Each row comes from the steps of one path. Every step used is in the known rows, and no mark comes twice. Write the path behind each row, first mark first.
In the rows, zero is written as 128.
Known rows
bimon-zosi-sirula-toker-lozasem: [131 140  76 126 111 156  98  96 112 156 121  67 128 132 124 112 142 121
  94  73 137 126  94 115 188 101 150]
zosi-lozasem: [156 113 141  99 117 129 120 115 145 105 106 149 131 125 132 129 112 121
 137 133  94 127 129 131 110 107 140]
kozatu-toker-sirula-zosi-funo: [109  74 106 108 182 147  93  98 128 136 116 119 132  64 167 129 201  55
  69  79  82  78  72 113 128  88 133]
toker-sirula-zosi-funo: [137  85 102  97 175 161 101  96 120 137 111 111 145  78 157 125 172  73
  85  93 108  83  88 128 131 102 156]
toker-kozatu-rotamu: [ 91 165 111  96 132 126 104 125 131 122 120 110 139 123 163 120 179  88
 123  81  86  97 149 125 107 109 131]
zosi-bimon-rotamu-kozatu-toker-sirula: [115 128 143  99 168 146 139  29 147  79 121 127 100 106 154 159 128  64
 113  99  36 132  89  45 108 164 177]
bimon-rotamu-kozatu-toker: [113 136 134  99 160 145 108  59 151  90 112 123 120 123 128 129 155  92
 124 105  40 145 119  88  86 134 172]
fopes-toker-sirula-zosi-lozasem: [120 112 121 128 169 144 122 118 158 101 121 128 100  73 176  76 124 100
 106 107 116  82  77 132 108 101 135]
kozatu-toker: [104 118 124 112 152 144 123 115 131 119 123 133 119 112 127 148 158  91
 105 106  87 125 102 107 124 113 121]
sirula-toker-fopes-zosi: [124 133  67 135 135 140  96  71 146 138 147 101  83  83 130 146 139 145
 111  73 106 117 111  90 136  93 175]
rotamu-kozatu: [142 140 108 109 159 152 120  86 129  95 106 132 139 107 103 143 137 121
 149 117  75 113 150 110 107 141 181]
toker-fopes-zosi: [131 128  95 126 158 130 105  74 138 119 159 117  92  82 119 175 136 107
 121  94 100 119 107  94 114  81 169]
fopes-zosi-bimon: [140 132 111 110 156 137 153  91 123 124 148 144  86 120 129 170 108  95
 137 128 110 137 109 107 154 158 177]
fopes-zosi-bimon-rotamu-kozatu-toker: [127 137 125 110 171 125 133  38 151  94 140 139  74 115 138 157 134  79
 135 114  41 152 107  71 113 166 203]
funo-zosi-bimon-rotamu-kozatu: [137 153 137  89 163 135 162  49 146  83 134 103  76 131 164 133  74 111
 177 138  69 144 127 130 120 201 195]
funo-zosi-sirula-toker-kozatu: [ 82 120  78 128 171 156 128 101 142 153 114  92  86 108 179 117 118 124
 111  67 104  76 145 141 161 137 166]
fopes-zosi-sirula-toker-lozasem: [142 133  62 121 160 157 115  79 123 146 140 105 110  93 118 119 137 120
  79  61 115 117 115  83 156 100 192]
funo-zosi-bimon: [127 133 126 101 157 136 176 106 124 114 146 113  74 119 166 149  78 110
 161 135 112 125 110 149 156 182 144]
zosi-bimon-rotamu: [125 151 146  89 120 152 154  74 127 114 130 116 105 161 145 133  82  87
 134 134  96 180  95 104 136 177 172]
kozatu-rotamu-bimon: [110 160 112  96 140 144 109 118 122  92 147 116 176 101 128 142 182  98
 147 125 114 123 146 123 116 136 104]
toker-fopes: [117 138 109 123 129 136 110  81 124 110 141 105 115  97 120 157 118 105
 131 102 100 126 107  97 114  92 149]
sirula-toker: [122 133  89 111 122 169 120 113 132 139 105 112 125 124 129 113 135 148
 112  98 113 127 126 119 147 139 152]
funo-zosi: [126 122 121  97 172 147 146 119 136 117 135 111  95 111 153 141 118 125
 139 121 112 112 123 162 131 137 132]
toker-lozasem: [152 157 107 100 129 130 127 103 104 107 118 112 136 110 118 123 137 110
 109 104 105 132 114 120 112  89 152]
sirula-zosi: [118 125  90 115 150 150 121 134 120 126 117 100 112 115 138 105 121 109
 146 128 134 103  94 152 133 132 159]
rotamu-kozatu-toker: [114 129 111 118 169 137 114  88 136  91 111 139 124  92 112 148 164 101
 132 104  52 108 133  94 104 128 158]
toker-fopes-zosi-bimon-rotamu: [128 149 122 113 134 124 131  32 142 113 171 107  64 121 145 168  87  81
 135 110  90 170  82  75 123 132 194]
bimon-zosi: [134 128 118 108 118 147 106 125 125 140 118 101 126 151 125 153 154 110
 130 124 132 130  98 152 159 119 125]
sirula-toker-lozasem: [146 162  78 111 107 141 118 101 111 126 105  95 128 110 129  94 141 149
 100  82 109 129 119 117 135 102 157]
toker-sirula-zosi: [122 108  96 108 171 166 123 119 125 123 114 102 112  90 153 126 133  95
 115 108 131  77  74 119 128 118 152]
sirula-toker-kozatu-rotamu-bimon-zosi: [ 86 173  70 126  90 119  66 123 127 136 107  76 154 128 171 121 226 131
 136  91 123  99 150 160 158 116 104]
bimon-rotamu-kozatu-toker-sirula: [116 118 136  90 180 160 107  43 157  85 109 124 122 100 144 150 167  76
  91  85  38 118 100  58  83 118 166]
kozatu-rotamu-bimon-zosi-lozasem: [140 140 133 102  89 105  76 126 143  95 133 113 167 129 150 138 186 113
 168 143 122 123 136 157 130 107  83]
rotamu-kozatu-toker-sirula-zosi: [108 105  86 125 196 144 107  93 139  90 107 112 103  57 147 129 165  87
 125  93  73  57  89  91 104 118 165]

Write each row's path
[119 106  75 124 176 184 115  88 145 161 142 119 106 107 117 139 133 119
  92  78 118 112 120  84 172 138 184] -> fopes-zosi-sirula-toker
[ 98 116  64 136 170 161 105  86 142 164 116 122  99 107 143 136 147 108
  85  60  99  88 141  99 159 113 199] -> fopes-zosi-sirula-toker-kozatu
[119 151  93 123 112 135 120  32 149 132 160  87  57 122 156 136  91 120
 124  89  94 169  86  72 146 143 200] -> sirula-toker-fopes-zosi-bimon-rotamu
[136 163 123  98 146 117 106  48 133  77 111 110 124 107 127 111 160  95
 109  89  37 149 115  86  73  98 178] -> bimon-rotamu-kozatu-toker-lozasem
[103 108  90 116 176 182 139 102 143 146 140  89  95 109 153 116 102 133
 117  84 122 101 125 126 174 161 150] -> funo-zosi-sirula-toker
[106 120  76 143 126 172  94  98 120 147 123  90 152 125 117 149 158 121
 126 116 149 121 119 128 201 143 132] -> rotamu-bimon-zosi-sirula-toker
[142 146 129  90 151 157 116  56 144  92 107 118 134 137 120 123 128 110
 138 118  62 147 137 104  90 146 196] -> bimon-rotamu-kozatu
[113 147 140 106 144 132 139  46 140  84 122 126  96 129 139 138 115  77
 146 118  40 159 106  77 113 180 183] -> zosi-bimon-rotamu-kozatu-toker
[110 139 139 101 174 120 154  53 154  81 140 111  61 117 174 136 104  94
 161 123  44 141 111 116 116 188 172] -> funo-zosi-bimon-rotamu-kozatu-toker
[148  89 115 103 147 138 112 120 146 106 103 124 111  92 167 112 115 107
 130 120 115  73  83 127 109  97 149] -> toker-sirula-zosi-lozasem
[104 115  88 123 150 193 123  97 130 150 123 107 129 122 117 119 117 118
 100  83 117 122 122  88 170 150 165] -> zosi-sirula-toker
[102 137 103 140 154 117  97  53 139  80 135 115 106  64 114 161 151  99
 142  88  43 108 120  69  91  93 160] -> rotamu-kozatu-toker-fopes
[139 157 134  95 137 146 146  44 132  87 119 120 112 143 131 135  88  94
 159 133  63 162 127  92 115 191 207] -> zosi-bimon-rotamu-kozatu
[ 84 171  84 107 110 138  95 124 137 138 105  94 133 122 172  89 184 126
 114  59  89  98 155 123 130 124 135] -> sirula-toker-kozatu-rotamu
[113 111  93 134 183 153 108  59 136 130 180 113  97  79 108 182 116  76
 110  79 105 112 102  61 139  89 182] -> toker-fopes-zosi-sirula
[105 117 101 136 165 116  99  76 144 118 164 123  78  69 128 179 162  87
 107  80  78 115  90  77 112  67 144] -> kozatu-toker-fopes-zosi
[127 154 104 110 143 140 138  64 129  91 118  94  91 132 150  95  77  95
 186 141  86 138  99 120 121 197 221] -> sirula-zosi-bimon-rotamu-kozatu
[133 104  98 105 151 146 101 113 115 143 114 109 142 101 143 103 157  86
 118 112 109 109 109 159 137 117 160] -> sirula-zosi-funo
[127 147 114 109 139 116 121 105 112 105 122 118 123  95 127 128 163  93
  94  91  82 129 100 106 109  76 129] -> kozatu-toker-lozasem
[130 135 120  93 116 129  64 104 116 128 142 100 203 116 140 153 245  80
 124 116 114 130 140 158 151 111  87] -> kozatu-rotamu-bimon-zosi-funo
[125 137  78 116 162 155 137  91 124 135 139  74  98  94 153  98 106 135
 105  70 117 104 119 125 160 124 158] -> funo-zosi-sirula-toker-lozasem
[128 137 109 101 165 155 138  51 134  88 114  96  91 110 165 116  90  83
 154 122  85 110  79  88 117 180 215] -> toker-sirula-zosi-bimon-rotamu-kozatu
[130 131 109 122 120 137 100 114 115 117 117 111 155 129 118 174 173 113
 146 152 141 131 116 163 156 118 114] -> rotamu-bimon-zosi
[100 157 130 128 132 113 122  13 143  74 145 104  79 100 141 153 103  73
 155 103  32 158  94  51 101 143 188] -> zosi-bimon-rotamu-kozatu-toker-fopes
[114 146 116 102 129 146 147  93 125 120 127  89  83 150 164  94  72  85
 158 144 121 153  69 134 141 183 186] -> sirula-zosi-bimon-rotamu
[116 137  96 122 137 138 152 122 109 121 129 102  87 118 147 114  82  95
 169 141 132 118  81 138 158 177 170] -> sirula-zosi-bimon
[115 116 106 132 149 159 103  96 112 129 134 106 160 127 105 180 153  81
 134 138 145 123 113 132 179 129 127] -> rotamu-bimon-zosi-sirula
[149 106 127  99 120 143  84 102 119 158 114 112 160 139 130 152 194  90
  99 108 108 137 112 158 164 102 127] -> bimon-zosi-funo
[124 144 148  84 151 141 170  80 140 111 146  98  70 147 180 131  69 101
 151 137 101 161  98 144 141 188 158] -> funo-zosi-bimon-rotamu
[146 112 117 112 122 132  78  90 108 135 116 119 187 118 124 174 213  90
 118 136 119 135 129 169 161 103 117] -> rotamu-bimon-zosi-funo
[ 85 129  64 155 124 146  85  95 121 154  98  93 146 123 143 149 173 112
 119  99 131  97 136 142 190 118 147] -> rotamu-bimon-zosi-sirula-toker-kozatu
[ 63 189 106 141 134 113  86 125 132 115 137  96 150 109 171 116 232  86
 125  99 119 112 138 167 138 105  87] -> fopes-toker-kozatu-rotamu-bimon-zosi
[120 118  99 113 158 151 153 106 114 116 126 103  91  96 164 134  94  81
 137 121 127  92  63 109 153 162 164] -> toker-sirula-zosi-bimon
[133  88 109 123 171 119  98  91 160  74  95 135 103  59 160 116 148  99
 141 107  58  53  97 100  86  99 161] -> rotamu-kozatu-toker-sirula-zosi-lozasem
[108 144  80 134 109 150 103  79 134 130 130  88 107  96 131 126 123 143
 122  79 103 127 114  94 134 106 155] -> sirula-toker-fopes
[105 118  92 131 181 133 138  78 126  85 119 115  81  64 159 140 126  74
 150 108  72  71  75  80 128 161 174] -> rotamu-kozatu-toker-sirula-zosi-bimon
